Known rows, with every step that occurs
muzel/fetod/fabob/paga/lomoro: [  1  12   3   2   5   1 -11  -3  15   1  -4  14   6 -10   0  -5   0  12
   8   3   5  -6  -4  20  -6  -8  -1  -1  -2   4   0   5   4  -3]
fabob/nila/fese: [-13 -10   0   4  -8   0   2  -3   2   2 -13   2   1  14  -2   1 -13  -7
  -1   8  -4   2  -5   1 -11 -21   4  -8   0  -9  -1  -1   4  -1]
nila/fabob/paga/lomoro: [ 20   5   2   5   5  -5   0   6  -3   0 -13  10   0  12  -5  10  11   1
 -11   1  -1   3  -7  11  -9  -7   8 -11   5  -1   0  -2  13  12]
teme/badu/fabob/fetod/muzel/denul: [-11  -4   1  -2   8  10  -2 -14  -3  -2  42  -4   2 -19   7 -13   0  10
   2  -2   1  -2   9   0   0  -5  -5   6   1  11  -2  11   1   0]
teme/lomoro: [  3  -8   0  -5  -3  -4   4   3   5  -4  -7  -5  -4  -9  -6   8   0  -2
   0  -1   1   3   0   2  -8 -10  -1 -14  -2  -7   0  -5  -2   3]
nila/fabob/fetod: [ -2  -8   3  -1  -5  -6   4   9   2   0 -11  -1   1  11  -3   3  11  -2
  -8   2  -2  -2  -3  -2  -9 -25   8  -7   7   1   0  -1  -1   2]
nafik/muzel/fetod/fabob/paga/lomoro: [-10  19   1   3   3   3 -13  -1  26   1   0  11   1  -9   2  -5   5  14
  22  -1   8  -3  -5  17  -2  -6  -7   3  -2   5  -1   5   2 -11]
fabob/nila: [ -4  -6   2  -1  -8   1   3   3   4  -1 -11  -3   5  -4  -3   8 -22  -7
   9   5   3   0  -2   2 -10 -27   5 -16  -1  -8   1  -3   4   4]
fetod/muzel: [  6 -10   1  -7  -3  -1  -9   3  -9  -2  -6  -5   2  -9   1  -5   5  -6
  -2  -3   2   5   0   4  -7 -25  -6   8   1   8  -2  -1   7   8]
badu/fabob/paga/lomoro/teme: [ 19  14   3   8  12   9   7 -11  -1  -1   8  21  -1  -6 -16  12   3  12
   2   3  -3  -1   7  -5   4  14   6   6   8   1   9   4  14   6]
nafik/muzel/fetod/fabob: [-27   5   2  -4  -6   2 -10   1  31  -1   4  -1  -1 -13   7  -9   5   6
  11  -5   8  -1   1   7  -3 -25 -10  21   0   4   0   3  -4 -19]
fese/teme/lomoro/loker: [  6  -5  -8 -10 -10  -1   9   3  -1  -4  -6 -11  -8  -7  -2  13  12  -3
   4  -7   3   3 -14 -16  11   1  -3 -18 -30  -6  -3  -8  -6  -3]
nafik/muzel/fetod/fabob/nila/fese: [-41   2  -1   6 -10   3 -11  -6  29   5  -1   3  -2   8   5 -14 -11   7
   9   2   3  -3  -4   7  -4 -19 -10  13  -2   0  -2   6  -3 -21]
fetod/fabob: [  1 -10   1  -7  -3  -2 -10   3   3  -1  -6  -2   2  -9   3  -6   3  -5
  -9  -3   2   5   1   2  -9 -28   4  29   2   3  -2   1   2   0]
nila/loker: [  2  -7   3  -2  -6  -7   2   8   4  -2  -9  -1 -15   7   0  -4  12  -9
  -2   1  -6   4  -2  -3  -9 -25   3   9 -15  -2  -1  -3   2   0]
nila/fese/teme/lomoro/paga: [ -3   2 -10   0  -9  -3   7  -1  -9   1  -9 -16  -9  10  -7   8  20  -3
  -8  -5   0   5   0 -16  10  29  -1  -9  -2  -9  -7  -7  -5  -4]
nila/fese/teme: [ -5  -8  -6  -5 -11  -2   3   1  -2  -1  -7  -3   0  12   1   8  23 -13
  -5  -3  -4   6   0   2   3 -13  -2   2   1  -4  -8  -5   0 -10]
fese/nila: [  2  -6   0  -4  -6  -1   4  10   3   3  -6  -4   3   3  -1   7 -24  -8
   4  -5   2   2   0   0   4 -23   1  -1   3  -4   0   1   2  -1]
teme/fese/nila/fabob/paga: [ 18  -7  -2  14   4  -7   4  12  -2   4  -7   0   0  26   0   2 -17  -9
 -11   1  -3   1  -4   5  21  -7   3  -3   3  -1  -5   9  12  19]
fetod/muzel/nafik: [ -8  -9   5  -6  -4   1  -6   6   7  -2   0  -3   6  -6   3  -5   2  -5
 -25   1   5  -1   0   1  -5 -22 -11   3   2   8  -1   1   8  25]
zema/teme/badu/fabob/fetod/muzel: [  5  -9  -8  -2   9   1  -2 -11 -12  -2  39  -8  -3 -17  -5  -9  -1   7
   4  -1 -16  -4   8   9  -3 -16   0  10   5  18   8   9  -1  17]
teme/zema: [  3  -6   0  -6   3  -4   4   4   5  -4  -8  -5  -2  -8  -1   4   2 -12
   0  -1   2   3   1   4 -13   0   2 -11   1  -6  -2  -5   0 -19]
muzel/fetod/fabob/paga/lomoro/teme: [  2  14   7   2   8   5  -9  -8  10   3  -6  21   3 -10  -1  -5   2  17
   7   4   1  -5   0   6   0  16  -4   2   3   0   9   4   2  -4]
muzel/denul: [-15  -4   9  -5  -7   8   5   2  17  -6  -5   0   5  -9  12   4   2  -7
  -1   4   1   7   1  -4 -14 -26   0  -3   4 -13   2  -2   2  -1]
fabob/paga/lomoro: [ 18   8   3   2   6  -1   0   4  -1  -3 -12  10   4  -3  -6  11   3   0
  12   5   1   1  -5  11  -9  -9   7 -18   0  -3   1  -2   8   8]
nila/fabob: [  3  -8   3  -3  -5  -5   2   8   4  -1  -9  -2   0   8   0   6  12  -7
 -23  -3  -1   6  -2   1 -10 -26   5   8   6  -3   1  -3   7   5]
badu/teme/lomoro/paga/fabob/fetod/muzel/denul: [ -5  18   4   4   0  10   0 -11  -5   0   6  -5  -2  -5  10 -16   3   9
  13  -1   6  -1   5 -19   0  27  -2  12  -2   1   0   0 -12   4]
teme/badu: [  4  -7   1 -10   3  -4   3   0  -3  -4  19  -6   1 -17   9   5   0  -7
  -1   0   1   3   1   4  -8 -10   0  -8  -2  -4  -2  -2  -2   0]
muzel/fetod: [-15   1   5  -6  -6   1   4   1  22  -2  -2   1   4 -12   2   5   0   1
   5   5   5  -4   0   8  -9 -26  -7 -11   1  -5   3  -2  -2  -9]
teme/fese/nila/fabob/fetod/muzel: [  8 -13  -4  11  -1  -8  -7  13 -16   8  -3  -9   3  24   0 -14 -14  -3
  -7  -3  -1  -2  -1   5  24  -7  -3   5   4  15  -7   8   2  12]
teme/fese/nila: [  5  -7  -1   5  -3  -4   4  11   2   2  -1  -7   4   8   3   3 -24 -11
   4   1   1   2   1   3  19 -12   0   4   0  -3  -3   2   1   4]
zema/teme/lomoro: [  2 -10  -3  -4  -3  -4   5   2   8  -5  -7  -7  -7  -8  -7   8  -3  -3
   0   3 -17   4   0   7 -14 -19   1 -13   4  -9  12  -5  -5  18]
lomoro/paga/fabob/fetod: [ -1  17   3   0   0  -1   6   4  -7   0 -15  -9   2   3   5   1   2   3
  15   0   7  -4  -2 -22  -6  14  13  15   3  -2   4  -4 -12  -3]

Rows
[-10   1   5  -3  -1   0  -6   5   1   0  -5   1   8   4   8 -10   1   2
  -8   0   7  -9  -1  -2  -5  -5  -4  16   0  14  -1   1  -6  16]
paga/fabob/fetod/muzel/nafik
[ -6  13  -5  -2  -4  -1  -1   4 -11   1  -5 -18   1   4   1  -4   9   8
  -5 -10  12  -9   1 -17  17  46  -7  -1  -6   9  -6  -3 -14  16]
fese/teme/lomoro/paga/fabob/fetod/muzel/nafik
[ -1   5   5  14   2   6  -5   6 -12   9  -1   7   5  23   9 -15 -14  10
  -6   1  -4   2   2  -5  28  36  -6   2   8   3   3   4  -4   4]
paga/lomoro/teme/fese/nila/fabob/fetod/muzel/denul
[ 11   7   5  -7   8   1   3  -4 -10  -1  17   6   1 -15   6   8   3   5
   2   1  -2   4   4  -3  -1  31  -1  -9   2  -6   6  -8  -7  -6]
paga/lomoro/teme/badu
[  0  16   2   7  -4  -3   4   4  -7   2 -20  -9 -14  18   5  -6 -13  -1
   7   1   2   0  -6 -22  -5  17  12  23 -19  -7   2  -3  -3   2]
lomoro/paga/fabob/nila/loker
[-23  -6  -9  -3  -6   0  -8 -12   5   4  21  -3   3  -1  11 -10  -6   2
   0  -4   1  -6  -1  15  11   7 -10  -4 -10   0 -11   5  -9 -20]
muzel/fetod/fabob/nila/fese/teme/badu
[  2 -10   1  -5  -2  -2  -7   5 -11   1  -7  -5   4  -6  -2  -8   4  -1
  13   1   2  -2  -1   2  -6 -24  -1  -7   1  12  -1   2  -1   5]
fabob/fetod/muzel
[ -4  -9  -9  -5  -4  -5   4   0  -3  -1  -8  -6  -5  11  -1   4  23 -16
  -5  -6  -3   5   1   5   0  15  -5  -8  -1  -4 -11  -7  -3 -31]
nila/fese/teme/zema
[  3  -4   5  -6   6   1   7   0   0  -3  -8   2  -5  -8  -3   4   4  -7
  -1   1  -1   3   6 -11  -7  25  -1  -8   5  -9   6  -7  -3 -21]
lomoro/teme/zema
[-11 -11   4  -1  -5  -4  -5   9   3   2  -3  -2   4  12   0  -9   9   1
 -33   2   2  -7  -2  -1  -4 -19  -5  -4   6  13  -2   4   4  25]
nila/fabob/fetod/muzel/nafik
[ 22  13   1  18  15   6   6 -10  -2  -1  11  18   0  -2 -13   7   2   9
   0   9  -4  -2   8  -1  18  25   5  11   6   1   5   4  13  10]
badu/fabob/paga/lomoro/teme/fese
[ 24   5  -3  16   6  -7   0  12  -5   5  -8   5   3  26  -3   5 -16  -2
  -9   1  -1   1  -7  15  20   8   6  -6   3   0  -5   4  10  16]
teme/fese/nila/fabob/paga/lomoro
[ -4  -9   1  -2  -6   1 -10   1   2   0 -10  -2   5  -6   0  -5 -22  -4
   1   0   4   1  -2   4  -8 -28   7  13  -1  -1  -1   3   4   3]
fetod/fabob/nila
[ -9 -10 -10   1 -12  -3   5  -3  -3   1 -11  -6  -4  13  -9   9  -5  -5
   4  -2  -3   1  -2   4   7   6  -4 -28  -7 -10  -8  -4  -4  -6]
fabob/nila/fese/teme/lomoro
[-26   3   8  -4  -8   9   4   4  28  -7   1  -3   0  -7  13   4   6  -5
  13   1   4  10   1  -8 -10 -24  -6   1   4 -12   1  -1   0 -10]
nafik/muzel/denul
[  5  12   1   0   2   0  -5   2 -22   2 -14 -12   2   1   5 -12   4   5
  14  -3   8  -3  -2 -18  -2  16   5  24   1  10   1  -1  -8   4]
lomoro/paga/fabob/fetod/muzel
[ -1   5   4  -4  -2  -3   3   5   0  -2 -13   2   5   3   6   3   3  -1
  17   0   4  -4  -2  -4 -10 -11   8  12   1   0   2  -4 -11  -7]
paga/fabob/fetod
[ -6   2 -10   0  -3  -3   3  -3  -6   0 -16  -3  -2  23   5   3  -1 -13
   6  -7   1   0  -2   5   1  33   1   4  -6  -7 -10  -7  -8 -33]
paga/fabob/nila/fese/teme/zema
[ -7 -13 -10  -5  -4  -2  -9  -8 -12   3  16  -7   1   4  10  -8  -3  -7
  -5  -7  -1   3  -1   8   9   6  -1   8  -8   1 -13   4  -4 -10]
fetod/fabob/nila/fese/teme/badu
[-14  -9   4  -4  -4   0  -4   6   5   1   0  -2   8  -3   0  -9   0   0
 -10   4   4  -9   0  -1  -4 -21  -7 -12   1  12  -1   4   1  21]
fabob/fetod/muzel/nafik
[  3 -12   1  -2  -2  -6  -7   7 -13   3  -9  -4   0   9  -2 -10  13   0
 -10  -2   0   0  -3   3  -6 -22   0   1   5  14  -2   2   4   9]
nila/fabob/fetod/muzel
[ -8  -8 -10   0  -7  -2   4  -2  -4   1 -11  -5  -2  15  -3   5  -2 -15
   4  -2  -2   1  -2   7   1  16  -2 -24  -4  -8 -11  -5  -2 -28]
fabob/nila/fese/teme/zema
[-16  -6  -8   0   1  10  -1 -18 -10   0  42  -4   0   0   7 -13  20   5
  -3  -7  -3   1  10   1  13   9 -10   8  -1  12 -10  11  -2 -11]
nila/fese/teme/badu/fabob/fetod/muzel/denul
[ -4  -2  -2   5  -4   6   5  -8   8  -2   9   0   2  -6 -14   9 -22   0
   0   2   2  -2   5   1  -4 -28   7   7   2   0   2   4  11   3]
badu/fabob/nila
[ 22   9   2  14  10   1   4   4  -8   5  -6  13   3  12  -3   6 -24   1
  14   7  -3  -1   0  -2  27  31   1 -13   3  -6   4   2   3   9]
fabob/paga/lomoro/teme/fese/nila
[ -3   9   2   2  13   8  -2 -13  -6   3  43  10   3 -13  -6  -7  -1  20
 -18   0   1 -11  11  -5  12  37  -7   2   4  18   6   6  -1  13]
paga/lomoro/teme/badu/fabob/fetod/muzel/nafik
[ 11  12   1   0  12   6   6 -14  -7  -1  37   9  -2 -17  -5   9   2  12
  -8  -4  -2   1  11  -3   5  30   1  13   5   1   7  -2   1  -7]
paga/lomoro/teme/badu/fabob
[  3   5  -1  -1  -2  -2   6   3  -2  -2  -9 -15  -6  -9  -7   7  -1   1
  -2   0   4   3   0 -17  -4  14   4 -11  -1  -9   2  -6  -2   7]
teme/lomoro/paga
[  0  -4  -6  -1   8   1   9  -9   2  -4  37  -5  -3 -15  -6   3  -4   5
   6   3 -17  -6   8   5  -7 -19   8   1   8   6  10   6  -5  10]
zema/teme/badu/fabob/fetod
[ -4   0   4  -1   3   0  -9  -3  18   0  -5   9   3 -11   2  -8   0   5
   5   4   5  -6  -2  12  -6 -24  -3   3  -1   3   0  10   6   0]
muzel/fetod/fabob/paga
[ 22   8   5  -2  15   1   4  -6 -13  -1  14  12   0 -12   2   8   1   6
  11   4  -3   1   0  -1   0  34   2 -24   1  -6   6  -2   1   5]
fabob/paga/lomoro/teme/badu
[ -6   2 -10   1 -10   0   7  -7  -7   1 -17  -4  -9  22   5   4  -4   1
   5  -5   0   1 -19 -16  10  23   0   2 -34  -9  -4  -7 -11 -11]
paga/fabob/nila/fese/teme/lomoro/loker
[ 21   6   3  11  13   1 -10  -2  -8   1  -7  16   3  -1   0  -8   4   5
   1   8  -3   2   1   1  14  26   5  18   1   2   2   3   5  10]
fetod/fabob/paga/lomoro/teme/fese
[ 7  9  7 -3  1  3  3  0 -3  0 -8 11  2 -6 -3 10  5  3  2  3 -2  4  2 -6
 -3 13  2 -2  6 -7  9 -9 -2 -4]
paga/lomoro/teme
[ 23   8   4   5  15  -4   3   1  -7   1 -14  15  -7  12  -8   6  12   2
 -12   1  -4   2  -1   0  -5  46   4 -18   8  -6   5  -4   7 -10]
nila/fabob/paga/lomoro/teme/zema
[  9   9   4  -3   9   1   3  -1  -3  -1  -9   8  -3  -7  -5   7   4  -1
   2   1  -1   3   4  -2  -7  41   0 -12   5  -8   6 -11  -4 -25]
paga/lomoro/teme/zema
[  4  -5  -6  -3   7   2   8 -10   4  -5  39  -5  -4 -18  -3   6  -3   0
  -9  -1 -16   2   8   8  -8 -20   5  17   7   2  10   3   3  13]
zema/teme/badu/fabob
